Known rows, with every step that occurs
lolu/nuna/gezib/zunov/nagolel/movif/sazo: -26 -2 25 -37 -6 -29 -17 -10 -3 35 -11 -19 -6 29 0 -16 34 4 1 -6 17 -13 -18 -25 9 19 18 4 17
zunov/nagolel: -9 13 -4 -12 21 19 -7 -23 16 -29 -10 19 14 3 19 14 4 2 -31 4 -14 -39 25 -19 15 34 5 9 13
zunov/gezib/nuna/lolu/nagolel/movif: -2 -21 -8 20 -15 -4 10 -6 -32 8 -14 5 -30 21 -3 -9 -7 23 -48 -22 10 8 -4 1 5 -22 -7 59 -2
nuna/lolu/nagolel/gezib: 6 -28 10 19 19 1 17 0 19 7 -1 11 -7 -2 9 -22 -23 -41 -15 8 -2 10 3 24 12 18 -13 3 1
zunov/nuna: 25 18 -12 -6 -8 -1 -25 -16 -14 4 -4 12 8 -19 4 31 6 14 -15 0 -19 -18 -1 -2 4 26 25 -19 -5
movif/nagolel/gezib/nuna: -17 20 -2 -16 -3 63 -3 -19 5 8 30 -34 -7 -35 -42 2 -12 72 7 6 11 57 10 -8 -7 -14 -12 8 25
nagolel/movif/nuna/lolu: 46 26 -2 -14 -25 -29 -36 -10 -1 5 -9 -22 9 -22 -1 -10 -30 16 18 6 -11 11 -12 7 -41 -39 -7 19 23
gezib/zunov/nuna: 0 5 -8 -5 -16 8 -5 -12 -12 1 29 9 13 -9 -3 14 19 26 8 0 -23 -6 -11 -19 26 29 17 -21 -27
gezib/zunov/nuna/lolu: 33 -1 0 21 -30 -3 10 0 -34 12 20 -4 20 -9 6 -4 7 3 22 17 -32 20 -19 -6 36 36 -1 -5 -31
movif/zunov/gezib/nuna/lolu: 14 29 -7 38 -14 21 49 16 -34 19 -16 -28 26 -6 -21 32 11 9 -4 2 -11 9 5 10 10 -22 -21 8 -2
nagolel/gezib/nuna: -10 9 18 9 15 43 1 -24 3 8 20 -20 6 -23 -31 8 6 58 2 -12 -18 44 9 -4 -18 -3 5 8 -1
nuna/lolu/nagolel/gezib/zunov/movif/sazo: -15 -38 9 21 -3 -12 30 3 4 -7 -12 -2 4 15 -3 -47 -21 -49 24 -3 3 43 -6 23 36 29 -55 9 -3
nagolel/movif/nuna: 12 30 -8 -39 -10 -17 -51 -23 18 -6 -2 -7 2 -22 -11 11 -17 39 6 -10 -1 -15 -3 -5 -51 -45 11 6 28
lizi/movif/nuna/gezib/zunov/lolu/nagolel: -34 -4 4 -24 11 -7 -10 23 13 -48 10 23 -34 21 34 22 11 -23 12 -14 30 -19 19 3 -15 -28 -19 -18 -24
nagolel/movif: -13 9 -10 -29 3 -2 -47 -13 10 2 5 6 -16 -9 -8 6 2 39 -9 -13 2 -22 8 -16 -25 -13 35 -2 24
nuna/lolu: 37 13 2 19 8 16 7 16 3 8 -6 -5 18 -10 12 -6 -12 -25 3 31 -23 4 5 3 1 29 -2 -3 4
nuna/gezib/zunov: -14 -7 18 -24 12 24 13 22 18 18 40 -14 -9 5 -1 9 36 23 1 9 2 -25 8 -24 10 41 14 -23 6
gezib/zunov: -22 8 -3 -11 13 38 7 0 26 -5 36 6 13 -3 -6 -2 17 18 8 5 -15 -15 4 -30 13 26 12 -24 -11
nagolel/movif/zunov/lolu/nuna/gezib: -12 4 8 -10 -15 -34 -31 25 -39 9 -10 2 -6 -5 -14 30 20 1 27 -5 25 -24 -2 4 3 -43 41 -34 10
movif/nuna/lolu/nagolel/gezib: 34 2 8 4 7 -12 7 -11 28 -2 -9 -5 14 -15 5 -16 -43 -39 3 10 -7 14 -7 32 -20 -18 -36 7 5
movif/zunov: -11 33 -17 2 17 18 15 12 22 1 -11 -6 29 -20 -18 38 12 -9 15 3 -1 -32 16 4 -10 -8 13 -54 17
nagolel/gezib/zunov: -31 0 22 -10 15 41 0 -18 22 10 55 -5 9 -18 -21 -6 12 34 11 2 -24 11 11 -14 19 22 -1 -12 -7
lolu/nagolel/movif: -39 -29 -23 -25 17 -19 -29 -12 32 -14 -11 36 -37 13 3 -7 -6 4 -33 -27 34 -42 4 -4 -18 -16 33 -8 19
lolu/nuna/gezib/zunov: -1 -6 17 -33 15 6 4 14 14 37 30 -4 6 15 -8 -4 37 -12 -4 21 5 -23 -16 -23 4 48 38 -21 -15

Rows
13 -17 -9 40 9 10 39 11 -2 -9 -25 0 -1 13 2 -18 -10 -10 -6 -4 6 30 -13 3 -10 1 -2 11 -13 -> gezib/nuna/lolu/nagolel
13 -27 -11 21 -21 -19 22 1 -18 0 9 16 3 9 15 -16 0 -22 6 3 -10 5 -23 2 38 29 -3 -9 -33 -> gezib/zunov/nuna/lolu/nagolel
7 -13 -6 32 2 20 36 3 -18 6 -14 10 -11 22 5 -3 -5 -3 -52 -7 2 4 1 4 15 3 -19 45 -11 -> zunov/gezib/nuna/lolu/nagolel
13 -22 -11 19 20 -2 20 15 21 -6 -20 21 -4 11 21 -19 -20 -57 -19 15 6 -12 0 13 7 22 -3 -6 1 -> nuna/lolu/nagolel
13 0 21 -3 13 9 -22 30 -25 0 0 28 2 3 11 19 11 -36 1 21 6 -26 -1 -12 21 18 34 -26 -15 -> zunov/lolu/nuna/gezib
0 9 2 -10 19 -13 -8 -8 30 -21 -4 3 -14 2 24 1 -22 -39 -2 -3 6 19 20 35 -44 -25 -38 12 -9 -> lizi/movif/nuna/lolu/nagolel/gezib
-27 22 -16 -20 -12 -9 -22 -6 -9 15 0 -2 -8 -9 -22 36 13 36 -21 -18 8 -43 17 0 -4 -41 14 -2 28 -> nagolel/movif/zunov/gezib
-4 2 -18 39 -5 6 60 16 -19 9 -29 -6 9 11 -14 22 3 -15 -21 -10 12 -5 3 18 13 -27 -22 8 -7 -> movif/zunov/gezib/nuna/lolu/nagolel
26 14 -17 12 -46 -51 -20 0 -46 20 -19 -20 8 -23 -12 24 0 16 27 -6 -6 7 -11 20 -5 -32 14 -12 11 -> nagolel/movif/zunov/nuna/lolu
16 6 11 -35 27 3 -10 14 18 38 6 0 2 9 -5 11 26 -24 -22 24 10 -33 -7 -11 -15 44 45 -18 2 -> lolu/nuna/gezib
2 -30 -12 7 1 -28 -9 5 6 -3 -19 17 -23 11 15 -27 -19 -26 -15 0 15 -8 -5 11 -4 -5 10 10 12 -> nuna/lolu/nagolel/movif
-8 -14 -2 14 -1 -30 -7 8 11 11 -51 -1 -21 14 15 -31 -23 -36 1 -12 22 3 -10 13 -9 -17 -11 0 32 -> nuna/lolu/nagolel/movif/sazo
-30 -7 30 13 6 43 -10 -3 -12 -18 52 17 8 -21 -7 0 2 23 30 -1 -23 19 12 -14 49 1 -7 -17 -23 -> nagolel/gezib/zunov/lolu
-3 -15 -18 36 -15 -23 33 10 -20 -1 -33 -17 -6 7 -15 -9 -5 9 18 -20 21 32 -15 14 -22 -48 2 4 2 -> gezib/nuna/lolu/nagolel/movif/zunov
-13 2 5 9 6 28 -7 13 -17 -19 26 36 23 4 4 -6 9 -22 27 14 -11 -7 -15 -29 44 12 23 -28 -45 -> gezib/zunov/lolu/nuna
9 17 -16 -10 18 -14 -3 5 31 -32 -21 11 -12 12 36 4 -19 -51 -4 3 11 -3 14 25 -49 -20 -28 4 -10 -> lizi/movif/nuna/lolu/nagolel
4 -27 -11 28 -10 -13 11 2 -16 -5 -24 -5 -19 13 -2 -26 -12 17 -4 -17 14 36 -15 2 -19 -26 8 27 -3 -> gezib/nuna/lolu/nagolel/movif
-40 -6 28 -28 -13 -14 -9 -3 1 15 -4 -31 -20 16 7 -3 33 36 7 -18 12 -16 10 -29 16 13 -8 5 37 -> nuna/gezib/zunov/nagolel/movif/sazo
43 -12 -28 -6 -4 -34 5 1 5 -44 -25 19 18 4 5 -20 -43 -58 6 9 3 5 -3 29 -10 15 -45 21 -6 -> zunov/movif/nuna/lolu/nagolel
22 3 26 32 1 31 18 -10 -15 17 13 -33 13 -21 -21 -9 -7 34 12 6 -29 70 0 9 -8 4 -13 24 -7 -> nagolel/gezib/nuna/lolu
13 6 5 -11 -31 -23 -11 -27 -11 -19 11 -15 19 0 13 -25 -10 24 19 2 -22 9 -10 -16 16 -13 -25 37 0 -> gezib/zunov/nagolel/movif/nuna/lolu
-21 24 10 -47 6 -6 -8 -8 22 -31 17 -11 -12 16 31 26 26 11 -1 -3 4 -20 32 -9 -25 3 -25 11 -6 -> lizi/movif/nuna/gezib/zunov/nagolel
